Each row comes from the steps of one path. Every step used is in the known rows, and no mark comes twice. Write the path behind each row, first mark first.
In the rows, 128 means zero.
Known rows:
A M Q: [ 68 143  96 153 142 115 131 117 119  71  71 104 135  77 172 189 141 128
 129 159  97 140 125 157 168 116 132 120 140 175 178]
J R G M Q: [163 209 123 148 150 126  94 134 162  90 109 152  92 119 102 199 131 189
 176 108  65 130  91  99 194 173 128 149 118 136  83]
C G M: [132 137 127 111 134  76 133 151 169 156 127 119 139  90 133 171 143 115
 172  87  85 138 119 117 101 129 121 125 115 110 137]
P R: [139  98 139  90 171 172 115 109 148 109  93 115 138 133 137 140 129 131
  98 125 105 167 140 133 113 158 160  87 126 156 125]
X R G: [115 163 142 117 173 157 139  96 136 126 114 159 123 117  86 142 110 131
 143  75 132 111 133 156 119 169 114  97 180 119 108]
C X R A M: [ 91 187 106 107  68 134 196 130 140 145  77 145 120 118 127 111 176 127
 128 170 142 115 170  99 118  82  70  92  96 168 164]
R A M Q D: [ 79 137 101 165 116  84 146 126 122  99  85 116  91  79 156 138 213 172
 102 187 142 116 154 147 159  51  92 155 108 201 137]
X C: [ 97 123 121 135 123 127 106  86 100 124 138 122 141 157 158 115 118  90
 112 131 147 116 101 142 109 146 143 160 143 152 120]
C G D: [112 127 132 118 115  80 136 176 149 143 145 106 151 135 131 126 132  92
 135 112 122 136 115 129  89 167 136 108 132  89 103]
C X: [114 127 116 156 116 152  95 134 129 122 123 124 159 129 161 143 115 126
 101 151 122 151 163 138  94 121 102 112 120 153 155]
P R A M Q D: [118 119 119 126 124 118 151 119 141  89  77 115  88  84 137 133 217 170
  77 195 130 144 153 126 158  56 115 115  85 196 150]
R X C: [116  87 130 143 143 139 126  85  83 131 149 113 144 199 181 106  98  99
 109 116 162 114 114 122 131 117 176 173 130 131 137]
X C G: [ 93 119 122 131 107  99 111 123 117 154 185 144 161 112 145 106  91  71
 132 116 140  88 109 137  64 138 131 155 137 116 153]
J R A M Q D: [100 170  72 140 119 110 159 135 149  90  92 136  86  89 122 127 205 208
 111 204  88  99 159 126 190  73  96 152  80 203  96]
J R A M Q: [ 92 196  87 127 126 122 160 149 141  93  70 137  98 100 148 131 164 185
 146 173 101 110 130  94 180 122 137 152  75 206 108]
Q D: [113  91 106 151 159 128 119 105 129 113 129 115 133 121 134 138 167 156
  80 135 100 131 164 180 124  99 103 121 155 152 100]
G R A M Q D: [105 116 103 126 110 115 163 146 117  94  72  59 136  96 149 133 208 202
 113 204 114 129 159 135 169  55 112 124  89 183 135]
G M Q D: [126 128 108 150 143  85 106 107 134  90 116  99  98 107 146 208 202 167
 124 154  82 149 125 162 170  92 103 156 127 151 106]
J D: [115 129 121 118 144 150 132 142 155  99  73 127 159 136 158 134 148 123
  86 158 123 132 111 181 119 132 156 140 104 129 104]
R G: [133 136 152 160 166 144  97 120 126 126 114 144 135 118 124 143 101 142
 120  74 146 131 127 138 117 162 129 118 159 131 114]
P R X C G: [157  67 145 101 136 143 135 121 130 157 186 138 155 157 142  92  69  80
 105 117 142 117 121 106  86 121 180 128 109  85 175]
A R X C G M: [163  66 132 130 109 105 137 116  96 187 186 110 129 132 143 105  91  95
 158 126 122 123  88 104 135  85 148 159 154  78 153]
M Q: [ 75 132 116 153 170 122  96 124 103  80 110 117 133  97 172 172 123 140
 122 149 117 138 114 168 128 152 153 150 143 178 137]
A M: [ 92 127 105 133 133 127 154 118 134 115  65 102 142 107 158 156 150 122
 124 125  98 140 149 140 156 108 121  97 137 162 153]
X C G M: [129 145 127 109  88  67 120 115 138 169 164 129 130 125 138 146 141  74
 164 101 116 108  85 100  99 128 118 161 111  94 142]
C X R: [100 162 107 111 112 167 144 113 127 124 119 144 152 128 115 144 122 121
 117 157 106 126 167 150  94 126  89  84 142 144 143]
R G C: [147  96 148 162 156 117  71 139 126 122 161 153  99 134 110 110 106 106
 111  65 173 138 121 160 136 169 140 151 160  89 102]
P R X C G D: [170  84 165  93  99 121 145 146 137 151 184 107 153 205 126  77  98  60
 105 129 155 136 100  78 103 139 182 125 106  55 140]
G C X R A M: [107 150 113 106  58 107 165 148 131 150 120 156  92 133 113  80 171  93
 122 164 172 121 172 114 131  96  83 120  86 127 147]

Write each row's path:
[101 180 127 101  97 142 155 130 127 151 115 157 124 134 126  98 154 135
 127 162 167 113 160 109  78 118  96 119  93 170 123]
C X R A
[189  89 156  81 111 107 146 115 151 166 166 128 132 171 134 126 108  80
 141  99 116 132 100  67 109 106 172 134  87  74 167]
P R X C G M
[142  61 136  95 171 150 154 176 127 149 143  64 208 138 152 119  72 154
 143 107  97 131 158 118  98 120 184  93 120  88 155]
C G R X
[153 130 144 182 149 123  76 120 104 111 111 125  94  72 123 175 119 161
 161 129 114 161  80 140 182 136 120 138 185 125 118]
A R G M Q
[108 154 120 133 145  92  98 117 129  92  88 101 110 114 170 208 162 142
 160 129  94 159  95 130 158 142 144 160 118 162 123]
G M Q
[174  61 140 207 100 161  51 158  94 140 194 157 109 101  98  78  74 112
  87 143 171 160 140 163 136 129  85 124 184  77 136]
A R G C X
[172 117 169 127 175 177 107 117 153 115 106 147 129 124 103 137 106 138
  96  83 135 157 128 120 118 162 147  78 144 123 129]
P R G
[123 128 124  87 111 135 179 155 132 134  48  60 154 131 154 104 174 167
 141 142 127 143 143  87 143  97 145  99  82 174 133]
G R A M
[144 188 154 136  84 149 141 146 143 124 127 146 135 167  74 125 124 111
 125 123 145 135 128 121 116 157  73  77 153  79 109]
C X R G D
[ 83 170 136  78 150 125 175 110 129 147  95 145 101 137 127  98 165 138
 147 116 160 106 138 125 102 146 143 129 122 182  84]
X R A
[150  64 132 100 182 177 147 141 107 128  98  41 189 183 167 125  98 169
 131 120 103 158 158 122 143 120 198 101 122 131 128]
G R X
[163 193 145 125  97 140 133 116 154 142 118 160 117 130  73 179 139 133
 162 100 113 136 130 102 125 130  63  89 137  96 130]
C X R G M
[ 61 166  97 120 119  99 193  98 121  98  84 138  84  83 118 140 214 170
 119 189 128  94 158 160 161  64  83 126 121 192 127]
X R A M Q D
[161  54 146 181 154 145  64 137  96 136 170 144  91 101  96  79  82 116
 103 101 166 151 114 182 158 153 131 131 213  83  99]
A R G C
[203 137 178 104 152 149 108 112 176 126  87 131 108 140  91 173 146 142
 132  66 113 174 105  86 151 152 140  90 120 107 117]
P R G M
[129 170 138 145 121 173 126 120 134 135 130 176 139 120  84 143 100 127
 129 115 133 121 152 141 102 141  70  82 160 113 149]
C X R G
[144  66 129 100 135 169 140 109  87 133 133  52 186 214 166  97  92 128
 127 138 135 131 122 109 135 118 192 140 116 116 136]
G R X C
[123 172 110 103 150 140 143 145 148 137 100 143 102 148 134  84 154 184
 136 135 124 112 136  89 125 155 157 149  75 197  57]
J R A
[134  42 124 149 134 134 126 121  73 174 204 125 157 121 154  65  53  89
 121 145 142 111 111 139 102  98 159 148 179  96 169]
A R X C G
[123 174 156 110 138 135 160 125 143 128 111 133 118 167  72 130 138 119
 141  82 144 125 106 140 137 188 116  89 172  89  65]
X R G D
[130 125 131 135 110  67 119 121 111 138 178 119 127 135 170 167 107  91
 174 127 129 110  77 102 132 111 168 196 104  96 175]
R X C G M Q
[128 123 147 125 157 128 123 110 131 124 159 170  93 130  69 111 109 104
 134  69 156 115 128 175 131 182 129 129 176  80  93]
X R G C
[141 210 136 147 101 131 111 119 136 100 120 160 112 103  94 205 132 142
 172 134 115 134 114 123 141 134  69 118 128 111 154]
C X R G M Q
[146  91 146 177 166 165  94 117  99 135 128 135 124  91 113 111  86 149
 118 108 132 146 118 159 142 138 123 102 215 129 112]
A R G
[120  93 120  92 102 133 128 140 112 148 175  87 197 131 128 100  90 100
 143 133 113 104 115 125  69 136 147 131 121  99 149]
X C G R
[166 124 125 147 157 143  85 150 148 115 168 168  90 143  72  97  93 143
 124  87 125 120 129 135 163 187 141 141 134  93  65]
J R G C
[186 134 118 172 103 159  69 172 149 114 185 184 111 146  72 101  84 137
 101 120 127 129 156 121 142 166  91 135 115  86 103]
J R G C X
[139 123 104 114 135 134 151 133 131 155 199 151 149 163 132  90  62 120
 141 122 100  74 127 103 113 126 164 161 108 102 131]
J R X C G
[118 145 131 103  86 117 130 146 125 154 155 163  91 151 110  66 147 102
 118 154 197 122 159 122  91 132 106 148  91 132 107]
G C X R A
[120  87 133 133 135 107 132 123 102 164 191 135 163 155 164  99  68  75
 125 102 155  92 119 120  85 114 164 165 130  98 164]
R X C G
[142 170 152 163 153  98  81 127 131  98 102 129  98 101 129 207 141 151
 159  89 131 146  80 121 162 153 129 155 134 126 122]
R G M Q
[115 120 112 115 104 140 122 125 126 121 164 155 120 139 103 114 121  82
 111 153 134 135 165 163 113 143  96 119 134 105 125]
G C X R
[115 124 117  86  54  97 177 158 121 169 129  91 167 119 136  68 136 106
 154 149 145  97 119  72  90  87 130 138  81 126 164]
X C G R A M
